Each row comes from the steps of one walk. Every step used is in the known rows, and no mark comes twice. Write the walk behind each row, first mark first.
Known rows
lubo/kibev/likem/poka/zoveku: [-1.19  1.70 -2.79 -1.44 -0.77 -0.73  3.18  0.51 -3.90 -1.80  1.94 -1.28
  0.49  1.41  2.03  2.96 -1.28 -3.75 -4.28 -2.58  2.23 -1.16 -3.85  1.00
  2.54 -1.72  1.59 -2.81]
lubo/likem/kibev/negu/zoveku: [-3.24  1.27  0.54 -3.30  0.06 -0.79  3.70 -0.98 -3.93 -0.70  1.23  0.44
  1.08 -1.03  3.85  3.69 -1.06 -3.00 -3.20 -1.34  1.62 -2.28 -4.11  1.20
  3.18 -0.51 -1.09 -3.62]
poka/lubo/zoveku/negu: [ 1.16  1.51  1.25 -0.54  1.25 -2.01  1.31 -0.72 -5.72 -2.03  2.50  1.88
 -1.16  0.45  2.40  2.98  0.32 -1.32 -2.27 -2.89  1.75 -0.43 -2.26  0.14
  3.02 -0.95  3.08 -1.12]
negu/kibev/lubo/likem/poka/zoveku: [-1.17  1.18 -1.23 -1.47 -0.74 -0.69  4.77  0.26 -3.42 -0.74  1.46 -0.50
  0.07  1.27  2.34  2.74 -3.37 -4.08 -4.05 -2.82  2.92 -1.03 -4.21  0.84
  2.61 -3.37  1.65 -3.26]
negu/zoveku/lubo/likem: [-1.11  0.82  1.72 -0.97  1.38 -2.11  2.86 -2.12 -4.41 -0.78  2.61  1.42
  0.08 -0.23  2.83  3.38 -2.72 -2.56 -1.59 -1.59  0.90 -0.07 -1.85  0.53
  2.44 -1.49  1.75 -1.51]
zoveku/negu/kibev/lubo: [-1.51  1.40  2.65 -1.17  0.26 -2.31  3.75  0.38 -2.43 -1.73  0.93  0.06
  0.97  0.64  2.92  2.53 -1.99 -1.41 -2.02 -1.53  1.16 -0.32 -1.23  0.62
  3.79 -0.38 -1.34 -2.62]
poka/lubo/likem: [ 1.24  2.90  0.61 -1.26 -0.63 -1.13  3.33 -0.33 -3.39 -1.54  2.44  0.42
 -0.71  0.06  1.96  2.09 -0.84 -4.10 -1.43 -3.54  2.26 -2.30 -2.11  2.29
  2.63 -1.11  2.71 -3.25]
zoveku/negu/kibev: [-0.51  0.16  2.55 -0.47  2.22 -1.63  1.73  0.63 -2.15 -1.67  1.00 -0.19
 -0.20 -1.58  2.34  2.82 -0.38  1.15 -3.12 -1.36  0.33  0.81 -0.93  0.25
  4.13  0.28 -0.47 -2.43]
poka/zoveku/lubo/likem/kibev: [-0.26  2.58 -0.72 -1.51  0.19 -1.49  4.16 -1.81 -4.94 -0.71  2.34 -1.09
  0.25 -0.81  1.20  3.14 -3.38 -1.82 -3.43 -1.59  3.14 -0.69 -2.73 -0.67
  1.50 -2.28  2.56 -1.04]
negu/zoveku/lubo/likem/kibev: [-1.47  1.25  0.25 -1.74  0.91 -1.55  4.75 -2.26 -4.07 -0.09  2.51 -0.49
  0.71 -1.84  1.71  3.24 -4.06 -0.99 -2.73 -1.01  2.32 -0.44 -2.88  0.07
  1.84 -1.56  1.32 -0.82]
zoveku/lubo/likem: [-0.20  2.25  1.29 -1.67  0.56 -2.91  2.30 -1.53 -3.92 -0.46  2.37  0.49
  0.09 -0.36  2.25  2.95 -2.55 -3.13 -0.95 -2.20  1.56 -1.01 -0.08  0.51
  2.29 -1.18  2.19 -0.73]
lubo/likem/letus: [-0.03  2.14  0.58 -2.37 -0.80 -0.43  2.95  0.59 -3.16  1.17  1.35 -2.11
  0.92 -0.81  2.27  2.83 -1.63 -3.56 -1.77 -3.13  2.29 -2.17 -1.03  2.22
  2.81 -0.80  1.04 -1.46]
letus/likem/kibev/lubo/zoveku: [-1.32  2.14 -0.86 -2.89 -1.52 -1.13  5.28 -2.49 -3.77 -0.86  1.08  0.52
  2.22  1.31  2.74  3.07 -3.72 -3.30 -0.56 -0.90  2.97 -1.97 -4.70  0.18
  1.89 -1.53  0.69 -1.84]
poka/negu/kibev: [ 0.61  1.28  1.91 -1.13  0.42  0.02  1.10  2.45 -2.01 -2.66 -0.31 -0.89
 -0.27 -0.90  2.03  2.14 -0.47 -0.81 -3.62 -2.18  0.24 -0.89 -2.36  1.66
  3.09 -0.29 -0.74 -5.23]
poka/zoveku/negu/kibev/likem: [-2.20  1.63  1.55  0.94  0.42 -1.37  2.20  0.00 -3.15 -1.50  1.24  1.10
  0.15  1.00  3.69  3.14  1.17 -0.82 -4.63 -1.57  1.26  1.55 -2.25  0.58
  3.90 -1.56 -1.18 -3.32]
zoveku/lubo/likem/kibev: [-0.51  2.58 -0.18 -2.27  0.20 -2.31  4.30 -1.69 -3.67  0.07  2.40 -1.45
  0.58 -1.91  1.21  2.80 -3.85 -1.41 -2.23 -1.45  3.04 -1.28 -1.23  0.09
  1.62 -1.25  1.70 -0.08]
kibev/negu/zoveku/lubo/likem: [-2.87  1.12  1.98 -2.18  0.86 -2.49  2.54 -2.27 -5.25 -0.50  1.70  2.02
  0.25  0.11  4.07  3.85 -2.08 -4.10 -2.36 -1.70  0.88 -1.04 -1.96  0.48
  2.57 -1.32  0.88 -2.28]
likem/letus: [-0.01  1.72  1.02 -1.84 -0.80  0.08  2.07  1.57 -1.97 -0.14  0.40 -2.89
  1.81 -0.68  1.10  2.16 -1.51 -2.17 -1.52 -2.17  0.58 -1.57 -1.23  1.41
  3.52  0.48  0.33 -1.68]
letus/likem/kibev: [-0.66  2.08 -0.52 -1.94 -0.78  0.28  4.39 -1.96 -1.33 -1.19  0.32 -1.52
  1.90 -1.64  1.00  1.88 -2.51 -0.52 -1.84  0.01  2.14 -1.01 -4.00  0.97
  2.98  0.14  0.06 -2.60]
letus/likem: [-0.25  1.64  0.91 -1.29 -0.51 -0.02  2.34 -1.78 -1.34 -1.88  0.21  0.31
  1.48  0.01  2.05  1.96 -1.11 -2.06 -0.66 -0.46  0.58 -0.82 -3.17  1.34
  3.85  0.28  0.38 -3.32]
poka/likem: [ 1.53  3.57  0.78 -0.47 -1.34 -0.34  1.55  1.64 -1.40 -2.14  0.68 -0.29
 -0.33  0.82  1.53  1.53  0.18 -2.58 -2.60 -1.35  1.35 -0.37 -2.12  2.19
  3.25 -0.18  1.05 -3.18]
kibev/lubo: [-0.79  2.80  1.54 -2.28 -1.91 -1.96  3.03  0.65 -1.67 -2.39  1.25 -0.50
  2.13  1.96  2.06  1.46 -2.01 -4.21  0.37 -1.62  0.61 -2.31 -1.48  1.13
  3.77  0.11 -0.63 -2.67]
negu/kibev/likem/lubo/zoveku: [-1.90  0.86 -0.05 -1.10  0.09 -1.44  4.52 -1.02 -3.55  0.25  1.23  0.49
  1.35  0.59  2.46  3.67 -2.09 -2.42 -2.08 -2.38  1.22 -0.62 -3.20  1.63
  1.66 -2.47 -0.54 -1.49]

Write each row's walk
[-1.14  1.76 -1.48 -3.97 -0.31 -1.34  3.66  0.64 -4.52 -2.06  0.97 -1.39
 -0.06 -0.37  2.15  3.11 -2.06 -4.71 -3.81 -3.45  1.93 -3.74 -3.05  1.76
  2.06  0.50  2.03 -3.89]	likem/poka/lubo/kibev/negu
[-2.48  1.65  2.10  0.23  0.42 -2.24  2.37  0.18 -1.93 -0.65  1.29  0.76
  0.63 -0.15  3.61  2.84  0.68 -0.52 -3.30 -1.50  1.19  0.92 -0.81  1.39
  3.97 -0.53 -2.07 -2.37]	zoveku/negu/kibev/likem
[ 0.16  1.65  1.18 -0.08  0.49 -1.43  1.27 -0.85 -4.49 -2.95  1.22  0.16
  0.45  1.29  0.93  2.44 -2.04 -2.02 -2.31 -1.07 -0.23  0.39 -2.03 -1.44
  2.95 -1.13  2.72 -1.91]	poka/zoveku/lubo
[ 0.25  1.11  0.10 -2.59  1.86 -2.49  2.79 -0.80 -4.58 -2.67  2.22 -1.27
  0.67 -0.68  1.42  3.57 -3.59 -1.92 -1.43 -1.60  0.47 -1.22 -0.61 -0.37
  1.51  0.79  2.31 -1.52]	zoveku/lubo/kibev
[-1.85  1.04  0.07 -2.15  0.09 -2.57  4.84 -0.26 -3.00  1.12  2.07 -0.53
 -0.21 -0.53  2.90  2.65 -3.51 -2.65 -3.54 -3.01  3.93 -1.01 -1.75  1.68
  3.07 -2.44  0.61 -0.85]	zoveku/negu/kibev/lubo/likem/poka
[-2.74  1.02 -0.67 -0.98 -0.84 -1.47  3.57  1.12  0.08  0.40  1.03 -1.29
  1.21 -0.77  1.84  1.96 -2.02 -1.82 -3.54 -1.95  1.47 -0.33 -2.28  2.12
  3.43 -1.01 -1.07 -2.02]	negu/kibev/likem/poka
[-1.40  0.74  1.38 -1.26  0.60 -0.67  3.83 -1.14 -4.68  1.35  1.65 -0.91
  0.89 -0.93  2.49  3.52 -3.60 -2.82 -2.75 -2.35  1.66 -0.30 -1.89  1.02
  2.04 -1.61  1.76 -0.87]	negu/zoveku/lubo/likem/letus
[-0.31  0.91  0.34 -1.31  0.73 -1.28  2.81  0.67 -3.52  0.23  0.51 -1.07
 -1.28 -1.81  2.01  2.71 -3.80 -1.72 -5.31 -2.94  2.59 -0.45 -2.14  1.66
  1.49 -2.65  1.48 -2.68]	zoveku/lubo/likem/poka/negu/kibev
[ 0.81  3.26 -0.80 -1.91 -0.75 -0.73  5.14 -0.64 -3.03 -0.82  2.45 -1.44
 -0.09 -1.58  0.94  2.05 -2.27 -2.28 -2.73 -2.84  3.59 -2.39 -3.09  1.77
  1.84 -1.22  2.14 -2.36]	poka/lubo/likem/kibev
[-2.28  3.17 -0.19 -4.30 -1.07 -1.89  3.26 -0.45 -3.66 -0.15  1.02 -0.89
  0.91 -1.10  3.17  3.27 -0.89 -3.79 -2.60 -2.02  2.69 -3.55 -2.11  1.26
  2.75 -0.27 -0.63 -2.72]	lubo/likem/kibev/negu
[-1.29  1.52  0.65 -0.77  0.63 -2.55  2.54 -1.68 -5.53  0.41  2.26  1.29
  0.48  0.86  3.02  3.58 -0.10 -1.65 -2.37 -2.64  2.22 -0.25 -1.78  1.11
  2.76 -2.23  0.05  0.80]	kibev/likem/lubo/zoveku/negu
[-0.42 -0.35  1.72 -0.91  2.73 -2.17  1.47 -0.12 -4.00 -1.26  1.63  1.16
 -0.54 -0.98  3.14  3.92 -0.65  0.69 -2.81 -1.65  0.72  0.70 -1.75 -0.36
  3.22 -0.69  0.67 -1.71]	lubo/zoveku/negu/kibev
[-1.35  1.97  1.05 -2.42 -1.13 -0.74  5.60  0.53 -2.91  1.45  0.77 -2.03
  1.61 -0.01  3.06  3.11 -3.56 -4.14 -2.32 -3.06  2.90 -1.91 -1.68  2.20
  2.29 -1.64 -0.27 -2.54]	negu/kibev/lubo/likem/letus
[-0.87  2.34 -0.62 -3.26 -1.23 -2.00  4.27 -0.56 -3.89 -1.32  1.93 -0.33
  2.04  1.22  2.09  2.96 -3.30 -3.22 -0.32 -1.61  2.30 -2.61 -3.27 -0.13
  1.98 -1.17  0.53 -1.24]	likem/kibev/lubo/zoveku
[ 0.93  1.14 -1.45 -1.58 -0.22 -1.06  2.78  0.10 -3.91 -1.27  2.07  0.16
 -0.33  0.24  0.87  2.22 -2.44 -3.03 -2.02 -3.34  1.86 -1.71 -4.07  1.02
  2.15 -1.55  4.11 -1.47]	likem/poka/lubo/zoveku
[ 0.29  0.80 -0.50 -0.59  0.91 -1.03  2.85 -2.48 -5.22 -0.36  1.72  1.69
 -1.14 -0.10  2.22  2.79 -1.51 -1.32 -3.49 -2.55  3.28  0.29 -4.32  0.85
  2.78 -1.93  3.91 -0.75]	letus/likem/poka/lubo/zoveku/negu
[-0.94  2.97  0.78 -2.85 -2.04 -1.05  4.62  0.31 -3.37  1.18  1.29 -1.93
  1.75  0.81  2.85  2.66 -2.87 -5.32 -1.14 -3.26  3.03 -2.77 -1.31  2.32
  2.58 -1.41  0.32 -1.66]	kibev/lubo/likem/letus
[-0.49  2.06  1.04 -1.93 -0.14 -1.51  3.27 -0.72 -4.23  1.61  1.38 -1.85
  0.81 -0.89  1.93  3.08 -3.48 -3.24 -2.16 -2.75  2.27 -1.05 -0.42  1.09
  1.87 -1.28  2.14 -0.06]	zoveku/lubo/likem/letus
[-3.60  0.69  0.64 -2.49 -0.26  0.73  3.97 -2.25 -2.92 -1.36 -0.26  0.54
  1.96 -0.75  3.39  3.21 -1.45 -1.98 -3.22  0.15  0.72 -1.12 -5.77  0.94
  3.57  0.26 -1.51 -4.56]	letus/likem/kibev/negu/zoveku
[-0.75 -0.39  0.59 -1.95  2.71 -1.68  3.24 -1.34 -5.02 -2.94  2.44 -0.20
  0.70 -0.61  2.14  4.00 -3.81 -1.41 -2.01 -1.06 -0.20 -0.32 -2.35 -0.37
  1.67  0.45  1.80 -2.34]	negu/zoveku/lubo/kibev
[ 1.17  3.31  0.51 -0.73 -1.73  0.88  2.61  2.19 -1.98  0.09 -0.07 -2.51
  0.62  0.13  1.22  1.85 -0.96 -2.76 -3.54 -2.17  2.11 -0.40 -2.17  2.63
  2.83 -0.37  0.96 -2.33]	poka/likem/letus
[-1.42  1.68  0.09  0.59 -0.33 -1.26  4.31  0.32 -2.09 -0.10  1.48 -0.31
 -0.64 -0.63  1.63  1.66 -1.32 -1.17 -5.16 -3.10  2.84  0.42 -2.88  2.40
  3.12 -1.62  1.03 -2.15]	zoveku/negu/kibev/likem/poka/lubo
[ 0.86  1.74 -0.72 -0.95 -1.01 -0.37  3.26  1.11 -1.63 -1.53  1.35 -1.56
 -0.14 -0.62 -0.30  0.88 -2.42 -2.53 -2.68 -3.02  1.53 -1.60 -3.25  1.98
  3.16 -0.52  2.91 -2.29]	likem/poka/lubo
[-2.58 -0.33  0.28 -3.44  1.35 -0.32  4.13 -0.76 -4.99 -2.07  0.76 -0.32
  1.33 -0.14  3.11  4.23 -2.05 -3.27 -2.98 -1.92 -0.15 -2.39 -4.13  1.49
  2.50  0.13 -0.85 -4.04]	likem/lubo/kibev/negu/zoveku
[ 0.09  0.95 -0.13 -0.43  0.84 -1.05  0.78  0.47 -4.29 -1.62  1.74 -0.45
 -0.63  0.21  1.39  2.37 -0.10 -0.68 -4.57 -2.12  1.88  0.57 -2.64 -0.24
  4.36 -1.54  2.21 -0.90]	likem/poka/zoveku/negu
[-1.98  1.71  0.48 -4.07  0.90 -2.92  2.19 -0.74 -5.42 -2.27  0.95 -0.42
  0.77 -0.09  3.18  4.08 -2.32 -3.91 -2.31 -1.77  0.47 -2.61 -0.71 -0.22
  1.86  1.14  0.81 -2.74]	zoveku/lubo/kibev/negu
[-1.91  1.88  0.52 -1.07  0.27 -1.52  2.82 -0.66 -5.47 -2.04  1.86  0.53
  0.38  1.05  3.88  3.68 -1.41 -3.20 -3.79 -2.15  1.25 -0.45 -2.65  1.46
  1.35 -0.96 -0.20 -3.43]	poka/negu/zoveku/lubo/kibev/likem
